Each row was made from one path, in order. Every step used is in the known rows, and no mark comes twice. Write each row's path.
Known rows
vugud-zofid: [ 12.7  26.9   4.7 -17.8   4.7  -4.7   8.4  -2.9  10.4  12.1  20.2  21.3
  -0.5  10.5   8.4   6.4 -15.1   7.3  -0.6   9.3   2.7  -1.4  15.4  28.5
  23.7]
tidos-vugud: [  4.3  -3.0  -6.7  15.3   9.0  -3.2   8.9  -8.4 -18.2   2.0  -0.8  18.0
  -3.5  -7.5 -13.4  -3.9 -24.6   4.2  -1.4   8.7  17.4  -3.0  -0.5  -7.5
  19.5]
lizu-fizop-serosil-vugud-zofid: [ 25.9  -2.7  44.5   7.4  22.3  15.0  20.2 -14.7  29.4 -16.0   1.9   6.0
  25.7 -10.4  -2.9   0.1 -40.7 -15.8 -23.8  19.4  17.6 -16.9  25.7  40.7
 -11.7]
zofid-devobo-fipob-tidos-lizu-fizop: [ 22.8  -6.7  -1.1  26.7  36.8  14.6   4.9 -29.8  -1.9  -3.6 -30.4 -19.8
  25.3  -9.4  -1.4  36.9  12.4  -5.0  28.3  -2.7  15.6  15.4  29.8  22.5
  30.3]
fipob-tidos-lizu-fizop: [ 13.8 -17.3  -2.7   5.1  29.9  -8.8  39.0 -24.5 -20.0  -2.9 -18.7 -33.8
  17.6 -10.2  17.7  15.8 -10.5   3.0  27.1   6.2  -9.7  -2.1   4.9  29.8
 -13.6]
tidos-vugud-minafeb: [  9.2  -9.5   0.3   1.1  -2.5 -21.6   6.5 -20.9 -22.5 -22.0   1.1  32.4
 -11.2   5.4 -10.0  -5.3 -29.3  -9.6   6.7  27.3  31.6  -9.9   8.8  -0.1
  28.0]
zofid-devobo-fizop: [ 28.5  11.6  -6.5  30.0  27.7 -17.3  -5.9  -9.7   7.8   9.3 -33.1   4.4
   8.1  -4.2   0.2  24.6   0.0 -29.9   8.0  17.9  36.7   6.4  22.6   1.3
  23.1]
devobo-fipob-tidos-lizu-fizop-serosil-vugud: [  3.9 -17.5  17.6  35.8  19.0  45.6  13.7 -35.0  -9.1 -16.8 -26.8 -23.6
  26.0 -17.7  -5.8  -1.0 -11.0  -8.6   9.8  -7.9 -10.4  11.5  33.5  23.7
  -7.7]
devobo-fipob-tidos-lizu-fizop: [  5.0 -10.4 -12.3  16.0  13.5  21.8  20.0 -28.9 -26.4 -10.2 -25.6 -26.5
  21.3 -15.4   1.9   7.0   1.4   3.0  23.5 -19.0 -10.6  19.2  23.3  30.3
   7.0]
lizu-fizop-serosil-vugud-zofid-devobo-fipob: [ 32.8   2.9  44.9  24.9  29.9  33.7  -1.7 -22.1  40.2 -16.4 -10.4  12.7
  33.6 -11.7 -15.3  16.8 -24.7 -20.6 -18.5  12.3  33.3  -2.5  45.3  38.6
  20.3]
serosil-vugud-tidos: [ -4.8  -8.8   8.4   7.7  -8.9  11.9  17.9   3.8   0.2  10.6   7.6 -25.6
 -21.5 -18.4 -10.7   6.9 -16.6  -4.9   5.7  38.4  30.4  -7.0  20.5  -2.1
 -21.2]
fizop-serosil-vugud-fegos: [-21.4 -11.1  18.9  41.4   3.3  30.4  -3.7  -4.7  27.1   3.7  17.8  13.0
   2.4 -13.4 -25.4 -10.2 -22.0 -11.3 -12.9  32.6   1.0  -0.7  31.5  -2.8
 -15.1]
fizop-serosil-tidos: [ -5.1 -20.4  40.9  36.8  12.5  49.0 -13.8 -14.4   6.4 -10.6  -7.5  -0.6
  27.2  -5.7 -14.5  14.4 -23.7 -15.4 -18.2   2.5 -11.1  -2.6  19.8 -20.8
 -13.6]
serosil-vugud-zofid-devobo-fipob-tidos-lizu: [ 22.7  28.1  22.5  10.5  21.1  28.8  -2.5 -21.3  15.3  13.2   4.2  -2.7
  -5.2   4.8  12.9  30.9   1.3  10.5  22.2  15.8  21.5  -0.6  37.6  22.8
  37.8]
serosil-vugud-minafeb: [ 10.1  -2.7  33.7 -12.1 -18.5  -3.7  -7.3  -5.8   8.6 -29.3   7.4   1.7
 -21.4   6.7   9.2  -3.4  -7.1 -11.4   2.0  27.6  35.5 -23.5  11.0   2.2
  -8.0]
devobo-fizop-serosil-vugud: [  9.4  -0.9  17.0  44.9  11.8  14.0   1.0 -14.9   4.9  -4.4 -30.8   3.7
  11.9 -13.6  -5.9 -14.8 -26.5 -41.0 -15.5  16.9  12.9   0.2  28.2   0.7
 -18.4]
serosil-tidos-vugud: [  8.6  -9.5  22.5  26.7   5.3  31.4   0.3  -8.8 -18.9  -5.3   0.7  -4.9
   3.5 -15.7 -10.6  20.3 -29.6   4.8  -6.2   3.1  25.6 -13.2   7.2 -27.1
   3.3]
fizop-lizu: [ -8.7   2.3  -3.0  -2.8  25.2  16.2 -26.2  -4.7   3.2  -1.6   6.1   2.0
 -10.5   2.1   0.8 -13.9  -5.8  24.0   2.1   0.1  -3.4 -13.0  -0.9  -2.1
  13.2]
devobo-fipob-tidos-vugud-zofid: [ 14.7  33.2  -9.4  16.3  12.7  16.4  -0.4 -24.7 -27.6   8.5   3.5  10.9
  12.9  -2.8  -9.4  -2.2 -11.8   3.5  19.1  -9.0   9.9  26.7  26.0  18.4
  40.4]
minafeb-vugud-zofid-devobo-serosil-tidos-lizu: [ 18.3  15.9   8.3  13.4  45.6  23.4 -27.1 -17.9  28.3  34.7   0.3  42.0
 -13.2 -10.6  -4.2  74.3 -16.0  -5.1   7.4   0.9  13.8 -16.9  45.5  -2.3
  58.0]
fipob-devobo-fizop-lizu: [ 10.2  -9.5 -24.8  28.7  16.4 -13.1 -27.2 -11.8 -27.4   8.2 -34.7  -6.4
  24.2 -18.1  11.7 -24.2 -13.7 -18.9  -7.9  -5.1  20.1  -1.8   8.0   7.1
  10.6]
devobo-fipob-tidos-lizu: [ -9.0  -0.9 -17.1  18.6   5.6  29.2   4.1 -25.0 -28.9   2.2 -17.0 -15.4
   8.2  -3.7   0.2   3.2  11.8   8.1  28.2 -19.2 -22.4  24.8  21.5  11.3
  16.7]
zofid-devobo-serosil-vugud: [ 16.5  12.5  28.3  25.5  47.5  20.3 -37.7   1.9  26.9  13.7 -23.0   6.9
 -10.3 -14.8  -8.4  17.2   1.3 -16.0 -12.3  21.7  54.5 -18.0  27.7 -11.8
   3.0]
tidos-lizu: [-12.2 -19.2 -15.6   3.1   4.0   9.1  22.6 -12.8 -10.3   4.1  -9.7   4.4
 -10.2   1.8   8.0   7.8  -9.2  15.1   8.8   5.0 -21.1  -7.4   6.7   9.3
   9.5]
lizu-fizop-serosil-vugud-minafeb: [ 20.0 -28.1  47.9   8.7  10.6   3.4  11.4 -22.6  18.6 -42.8 -11.5   1.8
  19.8  -7.9  -5.9  -5.5 -34.0 -31.4 -16.5  27.6  26.8 -20.8  22.2  27.0
 -22.1]
vugud-zofid-devobo-fipob-tidos-lizu: [ 19.4  28.3  -3.2   9.4  29.4  16.9   0.0 -27.8   4.8  19.1  -0.3  14.3
   9.6  11.6   6.4  36.4   2.3   8.3  28.1   7.0   4.2  16.9  41.4  31.6
  60.7]
fipob-tidos: [  9.1  10.0   4.3   5.5  17.1  -9.2   0.3  -9.3 -14.7   7.5  -0.7 -25.4
  12.1   1.3  10.6   3.8   9.2  -4.7  22.8   2.1  -4.1  10.8  -2.5  -0.8
 -11.9]
devobo-fipob-tidos-vugud: [  4.9  12.3 -11.6  29.0   9.4  19.6  -5.8 -21.6 -34.3  -0.4 -10.9  -4.8
  13.2 -10.6 -16.6  -6.3  -1.4  -1.2  19.3 -15.6   7.6  27.6  15.9  -2.7
  24.1]

Write each row's path
[ 31.7  26.7  -3.2  25.6  34.8 -16.7 -18.4 -23.3  37.5  27.2  -3.2  55.1
  11.3   1.6 -12.0  49.8 -17.3 -41.1   7.1   8.7   4.6   9.4  39.7   9.7
  64.0]
minafeb-vugud-zofid-devobo-fizop-serosil
[ 21.4  -3.6  31.5  34.1  49.4  20.0 -37.0 -20.2  -2.1  -6.1 -25.0  26.6
  -2.1 -12.1 -18.2  34.8 -25.5 -23.7  -5.6  31.8  71.6 -21.0  40.4 -22.1
  28.2]
zofid-devobo-serosil-tidos-vugud-minafeb
[ 28.2  42.3   8.4   6.4  27.4   9.2 -16.4 -18.2  12.6  17.2   6.2  11.3
  18.4  11.5   1.8  30.7   9.5  -2.2  21.7   4.0  19.6  22.6  35.5  25.4
  53.0]
vugud-zofid-devobo-fipob-tidos
[ -4.6 -11.3  38.4  27.0   9.1  30.2  -9.2  -8.1  20.9  -9.6  -3.1   5.8
   8.6  -3.6 -11.8 -10.2 -17.8 -15.2 -20.6  15.1  -1.7  -9.0  13.0  -9.1
 -16.7]
fizop-serosil-vugud
[ 12.1 -25.3  20.8  17.8  25.0   6.6  16.7 -16.7  12.2 -19.5 -16.7   1.5
  37.4 -13.5 -13.2  -1.7 -28.1 -22.6 -17.9   4.9  -1.4  -1.5  14.2  24.2
 -15.3]
lizu-fizop-serosil
[  2.0 -39.4  22.3  21.1  21.0  24.4  35.6 -23.8   9.8 -18.2 -20.2  -4.8
  12.6 -15.2  -0.6   3.8 -35.6  -3.0 -11.6  16.9  -7.7 -21.6  20.3  27.4
 -16.1]
tidos-lizu-fizop-serosil-vugud
[  0.0 -32.7   1.2   6.9   2.6  11.7  52.6 -11.2  -5.3   2.9  -8.0 -33.7
 -17.3 -28.5  -3.3  17.5 -33.8   3.1   9.1  42.8  25.7 -18.7  26.7  25.4
 -22.5]
serosil-vugud-tidos-lizu-fizop
[ 16.0 -32.1  44.4  29.6  23.9  35.0  10.3 -17.4   9.9 -26.1 -16.3 -15.9
  42.2 -21.4 -12.0  17.5 -33.3 -20.5 -22.4   2.7   7.8 -10.3  21.1   9.2
 -26.6]
lizu-fizop-serosil-tidos
[27.5 29.3 12.4 -6.2 25.1 -8.0 -5.0 -7.0 29.4 17.7 13.0 27.8  4.7 15.4
  5.9 32.3 -5.5  2.8  5.3 22.0 24.8 -2.4 21.9 22.8 46.5]
vugud-zofid-devobo
[ 31.7   7.1  26.5  12.8  61.8  27.7   3.7 -19.4  17.9  14.5 -17.6  15.4
  10.7 -16.6   5.2  50.2 -35.7  -0.4  -7.6  21.2  42.6 -24.2  52.3  35.8
  27.5]
vugud-zofid-devobo-serosil-tidos-lizu-fizop
[  9.7 -35.1  21.9  12.6  10.6  35.0  30.6 -16.1  -8.7 -17.1 -14.9 -29.9
  11.7 -21.9   9.2  34.9 -27.7  10.2  -1.0  -0.9   5.9 -22.8  15.8  11.0
 -14.7]
serosil-tidos-lizu-fizop
[ 13.5 -20.8   7.3  29.5  57.5  17.8  12.3 -12.8  11.6  17.1 -35.3 -10.3
 -10.5 -34.3 -14.5  35.2 -27.6 -15.2   0.0  48.8  60.2 -21.5  50.5  17.6
  -2.8]
zofid-devobo-serosil-vugud-tidos-lizu-fizop
[ 13.2  16.3  41.2  28.9  19.2  46.0 -24.4 -18.4  39.0  -0.8   1.1  30.3
  16.6   5.5 -17.2  11.4 -14.3 -15.2 -16.0  15.1  15.7   3.7  45.2  12.3
  34.2]
fizop-serosil-vugud-zofid-devobo-fipob
[ 16.8 -18.2  10.2  44.7  47.6  27.6   0.9 -40.0   4.6  -7.3 -36.8  -5.9
  40.5  -7.3 -12.7  31.6   0.6 -16.5  17.1   2.3   0.0  19.9  39.2  20.5
  28.5]
zofid-devobo-fipob-tidos-lizu-fizop-serosil
[  8.2   2.1  -6.0  29.3  27.5  22.4 -11.4 -26.9  -5.1   8.6 -23.3  -8.6
  12.0   2.0  -2.6  32.8  21.8   0.1  31.3  -3.7   3.1  21.5  28.1   2.1
  40.5]
zofid-devobo-fipob-tidos-lizu
[ 27.8  -7.1  21.4  71.9  44.5  20.3 -10.2 -27.6   0.9   3.6 -39.6  16.6
  27.9 -14.5 -21.2  32.7 -36.5 -40.4  -8.2  26.8  39.8   0.9  37.4 -20.6
  25.8]
zofid-devobo-fizop-serosil-tidos-vugud
[-18.0 -25.3 -43.4   6.2  -1.5  -6.8  24.2 -15.6  -6.7  30.2   4.4  10.2
 -27.2 -17.4 -18.1  47.6 -13.3  -5.1  30.1  14.8 -21.0   3.6  24.5  -3.3
  28.8]
minafeb-vugud-tidos-lizu
[  8.4 -31.6  27.0  25.1  17.9  15.7  31.6 -13.5  12.6 -11.4 -11.1 -19.4
  20.3 -28.0 -21.9   3.8 -40.7 -26.8 -13.5  37.4  22.8  -8.6  30.2  22.4
 -32.4]
lizu-fizop-serosil-vugud-tidos
[ 24.0   8.1   5.0  26.9  22.6  -1.3 -23.0 -33.4 -14.7 -12.1 -15.3  12.7
  10.2   5.4 -14.0  24.5   6.9 -18.7  29.7  15.0  42.9  18.7  29.7  -3.5
  54.4]
zofid-devobo-fipob-tidos-vugud-minafeb
[  5.4 -30.5  -8.5  -1.0  14.8  -0.7  42.8 -17.2  -6.9 -10.1 -18.3  -8.8
   5.4 -12.3   9.2  12.6 -21.3   9.3   4.3   4.4  -5.7 -13.7   9.6  34.0
  -2.3]
tidos-lizu-fizop
[ -9.5 -44.8 -26.6  21.8  18.3  -1.6  36.3 -28.8   2.9  15.2  -9.0  12.4
   2.4 -26.8 -29.2  44.6 -35.0 -22.1  14.9  19.4 -22.8   2.7  35.5  14.5
  16.9]
minafeb-vugud-tidos-lizu-fizop-serosil
[ 11.8 -19.3  25.0   8.5  24.6  21.8  41.0 -26.7  16.4  -9.3  -5.9  11.5
  12.8  -7.7   5.6   7.9 -47.3   2.3 -12.9  23.2  -5.9 -22.2  31.5  48.4
   0.8]
tidos-lizu-fizop-serosil-vugud-zofid
[ 13.7   8.0  -2.9  20.4  25.1 -12.6   9.2 -17.1 -31.0   8.3  -1.2  -8.8
   8.5  -5.7  -1.1   0.9 -13.3  -1.0  20.4  10.0  10.0   7.3  -3.8  -7.3
   5.4]
fipob-tidos-vugud
[ 19.5 -33.3  38.9  40.5  29.2  31.8  17.3 -23.7  -2.8 -24.4 -16.7  -2.8
  40.4 -26.8 -20.9  14.3 -51.9 -18.5 -22.8   8.2  19.0 -12.9  19.8   3.5
 -12.5]
lizu-fizop-serosil-tidos-vugud
[ 32.3  42.8  33.7   8.1  17.9  21.9 -19.9 -11.8  22.4   9.9  10.4  -6.0
   2.2   3.8   6.7  24.3   7.6  -0.7  16.0  12.8  37.9   5.0  32.1  16.0
  30.1]
serosil-vugud-zofid-devobo-fipob-tidos
[ 28.8  29.8  -0.5  -7.7  20.2 -19.6 -22.1  -7.9  40.9  27.5  23.3  42.7
  -7.1   7.7  -3.0  61.5   3.6  -9.5  15.4   0.6   8.2  -1.0  19.4   6.0
  66.6]
minafeb-vugud-zofid-devobo
[-13.1 -39.4   4.8  34.2  15.9  23.8  40.4 -20.6  16.0  -5.8  -2.7   1.4
   6.6 -24.5 -14.2   3.4 -39.7   0.8  -5.7  31.5  -4.2 -13.4  36.7  32.4
 -14.6]
tidos-lizu-fizop-serosil-vugud-fegos
[ -8.6 -24.2  -9.0  51.7  13.3  17.8  36.1 -27.2 -14.0  11.1 -36.4  -2.3
  -2.2 -21.6 -13.6  -0.8 -46.0 -34.5   0.9  45.4   5.0   2.4  47.4  11.8
 -13.7]
devobo-fizop-serosil-vugud-tidos-lizu
[ 21.3   9.2  17.2  51.7  26.9  24.5  10.9 -29.1 -14.7   3.8 -20.7  27.2
  25.6 -13.9 -12.3   7.7 -61.7 -33.0 -16.8  19.3  18.9   1.7  43.2   6.1
  16.2]
devobo-fizop-serosil-tidos-vugud-zofid
[ 17.8 -11.7 -22.6  32.1  -4.6 -27.1  -5.5  -8.0 -29.1   9.9 -39.5  -8.8
  32.3 -20.2  10.0 -13.6 -10.0 -37.8  -9.6  -6.3  23.2   8.1   8.6   8.9
   0.0]
fipob-devobo-fizop
[ -2.0 -42.3   3.3  19.4  25.8  15.0  37.5 -28.2   0.3 -14.0 -24.5   5.7
  23.4 -11.0  -4.1   5.6 -34.7  -4.3  -7.5  10.7 -22.8  -9.3  19.7  32.2
  -3.3]
tidos-lizu-fizop-serosil
[ -2.1  -6.5  -9.1   8.7  21.1  -1.6  21.3 -21.1 -23.9  10.4 -10.2 -22.0
   2.8   1.9  17.6  11.6   0.3   9.9  30.7   5.7 -23.5   5.0   3.7   7.0
  -2.5]
fipob-tidos-lizu
[ 31.4  20.5   1.3  43.3  46.4  -7.9   7.3 -29.4   4.0  18.0 -15.4  54.3
  19.1   0.6 -16.5  15.6 -50.2 -27.1  -6.5  37.1  33.1   5.7  39.6  17.3
  58.7]
tidos-vugud-zofid-devobo-fizop-serosil
[ 23.8  27.7  -3.9  18.2  21.8  11.7  -5.6 -19.7   2.4  11.7   4.7  44.7
   4.4   2.4 -18.4  21.0 -21.8   5.4   2.4  10.7  37.3   9.3  32.1  15.7
  75.3]
tidos-vugud-zofid-devobo-fipob
[ 34.6  18.1   1.9   5.2  38.0   9.0  16.1 -32.1   7.2   7.8  -9.1   3.2
  22.7   0.8   8.2  39.9  -6.6   3.6  24.6   7.1  17.3  11.8  42.1  52.3
  50.6]
vugud-zofid-devobo-fipob-tidos-lizu-fizop
